Every row comes from one small tree of marks. The marks that hang from a mark follow it in brackets, in alphabetical order. Every link used is in the known rows. Which tree was each row made from?
(in the rows, 128 means zero)
Known rows:
M(S): [137 123 132  82 110 123 141 135 127 137 144 129 120 139 123 179 140 111
 113 133  78  87 132 106 122 107 137 162 143 149 143 122  95 135 127 141
 146 155 118 110 144 115 130 129  93 134 142 138 137 121 129 163 147 132
 155 125 127 105 109]
M(S(A X)): [147 130 148  76 111 116 148 140 140 114 160 119 130 113 104 175 158 107
 117 103  69  80 138  97 101 137 163 162 144 140 146 143  91 112 123 140
 126 130 114 112 149 125 112 141  79 137 126 157 105 114 124 136 128 133
 149 144 154  78 119]
N(K): [126 122 125 113 131 132 124 160 143 130 117 147 115 160  97 157 142 132
 111 102 108  94 137 132  87 106 148 172 133 146 118 122 127 140 104 127
 150 145 124  94 133 145 118 118  97 132 126 114 152 132 139 143 143 113
 156 136 134 114 101]
X(U): [144 129 130  78 118 132 122 150 136 172 116 156 100 142 139 145 125 120
 146 134 116  86 127 111 114 130 136 147 160 138 126 131 130 139 126 137
 144 144 136  97 138 143  92 155 109 112 139 116 147 129 111 138 144 124
 158 131 131  97 108]
X(S U(A)): [148 130 156  60 113 115 125 152 140 171 121 171 111 134 138 138 104 105
 163 160 114  93 122  88 131 126 150 167 162 141 131 138 134 129 115 151
 112 137 124  70 120 158  75 165  78 112 135 115 167 117 110 112 148 137
 153 115 155  57  79]
S(A(R) J M Q X): [142 146 145  86 136  84 160 155 146 101 145 127 182  94  84 125 137 143
 124  46  41  41 167 103  44 172 195 139  95 155 109 176 153  82 113 165
 133  42 119 167 126 168  34 169 114 131 120 196 130 116 114  74  94 127
  86 203 194  77 131]
K(B N U(A X(S))): [186 118 164 104 118 111 134 211 103 179 128 150  91 154 118 189 155 141
 190 136 145 102 140  78  91 105 149 208 116 199 164  81 119 176 144 101
 144 121 129  87 178 138  53 113  94 135 101 118 125 185 134 112 117 111
 150 134  99  43  50]
M(S(A J Q X)): [147 125 154  75 108 100 165 129 138 118 162 130 156  97  90 159 145 121
 122  77  35  59 150 102  80 147 168 167 135 155 134 144  89 103 119 139
 124  96 108 123 134 146  82 147  60 146 136 194 105 116 116 131 114 145
 121 166 162  60 115]
U(A(R) E K(N)): [151 141 158 142 100  90 100 165 159 174 112 156  71 147  61 229 122 166
 156 124 105  92 177  57 101  74 163 185 105 136 188 147 151 148  81 165
 178  88 100 124 117 138  88 125 146 108 119 132 179 152 175 111 129 103
 121  95 197  46  89]
Q(S(A(R) J M)): [146 134 159  74 116 115 138 160 133 113 118 128 166 132 119 132 142 116
 105  72  57  77 144 110  80 134 158 116 103 161 129 135 169 105 127 146
 142  75 108 175 113 155  81 138 139 138 123 153 139 127 119 112 111 102
 104 185 184 118  94]
J(S(Q)): [140 116 115  96  93 111 155 129 113 150 115 141 138 141 107 143 136 114
 118 123  62  65 127 112 144 129 115 165 160 162 141 130 107 109 119 130
 166 121 133  99 139 156  81 160 110 116 132 136 141 131 128 115 131 126
 144 172 130  63 115]
X(U(A K(N))): [170 122 158  90 108 130 111 164 153 179 123 172  84 132  89 172 112 143
 162 118 119  99 136  77 113  94 160 162 146 127 145 137 131 138  93 148
 129 127 128  88 145 154  89 132 111 105 137 105 149 147 142 139 143 120
 143  94 139  55  90]
R(A): [105 152 127  89 119 115 139 143 145 168 135 129  97 160 135 160 114 128
 116 131  96  89 118 110 129 101 138 142 137 139 128 136 124 137 145 163
 144 121 145 127 135 116 127 144 116 119 126 145 157 139 127 160 176 108
 149 137 131 131 113]
S(A(R) J Q X): [137 144 146  92 121  76 148 139 152 114 133 120 151 103  89 150 141 135
 133  59  49  53 183 113  61 173 189 148 107 155 135 166 139  91 131 137
 147  41 121 151 127 177  42 169 101 136 126 193 114 130 116  76  89 126
  88 199 185  74 136]
S(A J M Q): [137 127 151  86 133 114 160 155 139 119 144 149 162 105  92  98 130 149
 120  69  43  41 128 108  68 155 173 144 111 150 100 142 139  98  98 159
 136  75 117 146 119 164  60 139 114 144 112 183 143 110 113 119 107 131
  97 196 182  69 118]
U(A(R) E K(B) X): [155 100 152 184 108  87 116 211 151 177 116 141  74 153  80 243 126 174
 149 164  96  68 205  49 109  96 144 186 117 112 190 135 128 149  61 154
 176 116  95 113 116 120  70 120 124 144 102 159 171 159 162 101 141  84
 124 126 180  44  92]
X(S(M) U(A(R))): [150 140 154  59 126 102 121 172 140 161 122 167 131 122 147 124 112 115
 150 150 102  89 133  78 116 127 158 154 140 143 118 155 163 111 120 171
 113 123 115  98 124 154  68 169 111 103 136 111 181 107 112  88 146 132
 138 125 175  65  74]
M(S(A Q)): [135 122 144  75 113 111 154 139 145 146 152 143 128 108 106 161 163 114
 102 102  43  69 133 102 118 116 149 168 138 143 143 130  85 108 118 126
 138 118 120 105 159 143 110 131  88 139 128 164 117 107 115 142 126 134
 144 155 178  59 114]
U(A(R) E K X): [153 103 146 178  98  89 106 183 155 164 120 164  78 144  81 249 131 175
 146 153  85  67 201  41 109 103 155 178 111 100 174 150 144 150  58 168
 173 114  92 105 129 109  77 123 121 129 115 153 179 159 169 103 150  79
 127 109 197  49  99]
S(J Q): [128 122 134 101 115 114 148 130 129 140 127 141 142 134  98 137 110 141
 132 100  69  61 148 124  91 136 151 151 123 164 121 133 125 131 126 148
 157  97 122 124 113 155  70 142  96 137 132 170 149 138 121 132 120 127
 109 170 134  95 119]
U(K): [149 121 138 124 109 147 128 140 135 148 131 141 108 158 101 193 115 150
 119 138 105  89 152 108 113 103 150 154 142 124 153 114 119 137 109 160
 157 148 136 117 130 134 108 125 121 114 139 123 160 147 145 148 149 106
 137 115 135 104 132]
S(A M Q X): [151 153 147  87 135 128 166 153 150 113 147 140 159  93  84 129 151 128
 105  58  66  41 132  91  77 164 184 140 130 139 114 163 118  93 108 156
 117  77 128 119 147 169  58 161  99 124 111 170 129 107 105  99 104 122
 129 179 188  61 137]
S(Q): [131 135 126 104 122 126 143 132 139 157 125 148 123 134 107 154 133 126
 111 110  82  69 142 116 120 123 148 154 135 152 132 134 112 132 131 135
 156 106 136 104 144 157  86 144  98 121 126 141 153 134 112 125 127 117
 140 153 148  93 127]
J(S(M Q X)): [152 135 118  91 103 125 168 140 109 121 128 127 174 124  93 131 137 115
 115  98  59  47 128  96 117 151 135 151 159 161 124 151 110 100 114 161
 137 110 128 107 132 155  59 177 103 121 133 145 147 126 128 100 126 133
 142 176 131  64 119]
U(A(R) K(B)): [144 109 154 137 122 100 125 186 159 160 129 123  93 152  87 196 106 153
 122 155 109  86 180  90 123  86 155 169 122 123 176 141 127 129  97 144
 154 112 121 136 129 151 101 132 127 118 123 128 154 156 149 107 139 103
 113 132 149  83 103]
K(B): [126 125 131 110 132 127 140 173 124 155 124 105 105 160 123 157 122 130
 122 153 127  79 139 123 109 121 128 158 151 169 156 109 111 144 137 127
 151 143 138 119 124 145 103 133 120 146 109 127 135 146 115 139 136 114
 143 158 107 107 111]
M(S(A(R) X)): [138 136 140  79 113  97 141 142 149 118 149 113 130 113 115 188 164 108
 113  99  66  83 160  96  99 134 164 163 132 137 150 150 107 102 129 137
 138 113 112 130 155 131 103 151 100 130 133 154 106 111 126 118 125 129
 138 149 169  86 120]
J(S(A(R) Q)): [131 118 119  90  97  87 152 146 136 148 120 134 133 126 106 145 158 112
 115 108  42  60 147 112 135 138 133 167 141 153 147 142 127  76 118 115
 174  82 133 120 149 169  70 160 130 116 131 147 118 126 129  82 118 124
 131 192 174  49 118]

Which tree is each row?
[173 127 138 117  99 124 146 159 106 175 126 186 115 153 137 196 162 135
 163 148  92  69 151  82  94 131 131 197 126 169 152 104 126 172 126 134
 172 124 114  83 155 123  61 139  79 111 121 150 169 155 129 100 115 103
 157 129 157  55  91] | K(U(E X(S(Q))))
[147 135 152  82 114 139 141 152 115 121 117 135 173 147 120 131 122 118
 111  94  78  79 130 108  87 126 143 113 120 174 123 124 147 137 129 157
 135 110 109 154 102 145  91 136 114 141 125 139 153 139 120 145 128 111
 117 164 141 138  90] | Q(S(J M))
[148 145 152  83 129 111 168 147 139 100 152 138 180  91  80 114 129 145
 129  50  49  36 142  99  49 178 189 140 117 153 105 160 131  96 103 169
 122  64 119 141 119 168  41 159  93 141 112 196 134 112 111 103  95 135
  95 195 179  66 127] | S(A J M Q X)
[148 123 133 109 121 129 127 170 101 125 125 144 129 138 149 165 134 138
 142 142  94  71 139  88  99 141 150 144 138 147 118 105 139 134 125 169
 127 154 127  90 143 117  63 126 106 144 118 128 163 137 123 123 154 103
 153 138 131  90 106] | U(X(S(M)))
[146 117 132 122 126 129 146 195 127 173 126 157 112 180 101 170 161 136
 133 125 120  92 143 116  67 100 125 210 130 174 150 104 115 172 103 107
 176 130 114 100 132 145 109 120  88 126 112 134 155 145 135 126 110 116
 164 144 144  86  77] | N(K(B U(E)))
[160 118 171 127 118 121 125 183 141 168 129 135  85 151  64 193 109 157
 142 126 130  96 150  77 109  77 160 177 131 151 179 114 113 147  99 137
 141 122 130 109 135 152  96 106 120 132 107 117 145 164 150 139 136 111
 129 117 121  58  88] | U(A K(B N))
[153 138 154  88 117 109 139 155 127 127 134 155 151 112  96 126  96 139
 171 101  96  54 140  70  56 159 167 149 134 144 103 177 146 139  80 192
 115 105  88 128  75 135  60 180  90 130 118 175 172 117 127 115 123 139
 113 144 155  72  85] | S(J M X(U(A E)))
[173 120 161 139 105 126 129 196 104 175 113 140 112 149  97 211 143 167
 162 131  96  77 168  85  90 105 156 170 140 167 179  71 104 130 132 146
 139 135 141  80 152 154  36  92 109 147 127 132 141 168 132 129 131 102
 141 133 121  44 108] | U(K(B N) X(S(Q)))
[170 102 164 156 119  90 106 214 144 168 120 128  73 145  80 228 138 174
 155 126 115  94 191  69 103  91 170 173 108 137 177 123 129 140 101 135
 152 115 124 115 166 137  63  98 139 142 117 122 133 184 164 111 145  85
 121 126 124  54  85] | U(A(R) K(B N) X)
[152 123 149  66 105 108 160 133 130 145 150 142 157 106 109 156 131 120
 141  97  48  68 151 102  86 139 151 165 149 156 131 152  85 123 125 146
 122 117 104 107 127 143  72 159  53 133 156 180 125 120 111 141 122 156
 132 146 136  72 105] | M(S(J Q X(U)))
[145 141 155  47 111 120 128 151 138 165 123 170 115 127 151 131 130 109
 160 142  95  82 116 103 106 144 150 156 161 146 133 119 142 100 131 143
 119 128 132  79 128 165  69 157  98 115 131 126 144 108  94 112 136 132
 154 138 170  55  99] | X(S(A) U)
[173 126 156  91 130 119 139 197 124 182 134 141  84 155 101 171 146 135
 172 118 154 108 131  95  92  92 149 202 115 202 162 105 119 179 140  93
 155 109 134 118 169 149  87 120 108 119 103 108 123 177 134 121 102 119
 143 138  97  65  54] | K(B N U(A))
[160 124 131  71  94 109 163 140 134 146 124 145 146 110  98 133 148 106
 139  94  58  49 131  98 125 163 140 168 173 146 134 149 103  83 111 126
 139  94 134  85 146 179  53 182  90 115 134 154 110 118 113  90 117 135
 150 180 160  25 114] | J(S(A Q X(U)))
[146 119 145 104 115 114 133 162 126 141 126 155 121 123 127 170 154 134
 140 125  73  62 143  93 109 148 160 155 134 146 135 108 125 115 125 140
 136 123 132  73 156 144  53 128  89 147 113 150 140 133 108 111 136 103
 146 160 161  54 116] | U(X(S(A Q)))
[170 115 165 163  92 116 105 184 138 168 120 176  62 144  60 244 136 181
 172 121 103  74 170  38 101  89 159 181 117 127 172 123 126 163  61 159
 157 123  99  83 131 116  73  98 118 141 109 145 171 165 171 138 145  88
 136  94 169  27  80] | U(A E K(N) X)
[144 149 135  92 106 127 128 144 138 158 121 143 111 136 114 170 127 116
 153 122 122  70 148  94  89 149 149 156 167 140 142 151 121 147 116 155
 139 124 120  93 113 140  73 178  91 118 126 144 152 127 118 120 130 127
 156 126 147  83 114] | S(X(U(E)))
[145 139 154  51 120 119 150 151 112 161 119 173 172 122 141 100 103 127
 162 125  65  61 123 104  82 144 147 145 148 168 106 130 145 113 128 176
 114 114 120  99 103 169  37 164  92 118 145 150 176 109  93 111 131 146
 126 153 161  62  93] | X(S(J M Q) U)
[179 150 165  75  90 154 126 150 133 153 104 147 141 145 100 186 141 107
 136  81 108  97 146  92  95 115 156 124 152 158 161 123 120 137 147 134
 123 109 124 109 138 162  71 140  94 115 145 119 129 156 119 136 121 107
 149 123 138 109 100] | Q(S(X(U(K(N)))))
[166 111 157 128 100 133 125 168 124 138 130 156 110 139 120 208 139 159
 145 139  83  73 162  85 105 130 164 158 139 114 155  89 126 114 104 164
 137 147 133  84 152 127  67 106 101 133 129 134 144 148 136 123 146  92
 140 125 159  57 128] | U(K X(S(A)))
[152 139 147  68 121 124 135 151 153 140 136 144 115 114 111 145 141 112
 144  88 106  74 138  99  87 162 168 150 159 128 129 154 123 106 118 135
 122 107 134  98 141 157  73 168  90 122 120 141 111 120 105 110 122 126
 148 149 157  69 128] | S(A X(U))
[170 145 150  94 103 119 125 162 127 181 130 177  78 154  93 190 152 141
 176 113 134 105 129  70  90  91 148 208 105 186 154 124 141 186 114 119
 177  99 109 109 151 131  92 128 108 105 108 124 158 161 155 122 104 116
 147 111 149  51  61] | K(N U(A E))
[163 127 165 115 101 118 118 188 148 207 116 170  72 145  78 184 111 152
 175 145 125  84 145  68 100  88 144 182 154 141 175 130 118 150  83 145
 142 119 110  89 110 154  79 132 115 119 118 129 166 142 137 133 133 127
 148 106 158  28  74] | X(U(A E K(B N)))
[172 126 142 130 109 120 131 209 102 191 118 147  78 169 112 204 173 157
 187 127 138  90 150  88  66 107 128 209 118 209 175  75 113 192 138 102
 180 121 124 110 163 123  63 107 123 138  99 132 132 182 133 132 104  99
 157 143 111  53  67] | K(B N U(E X))
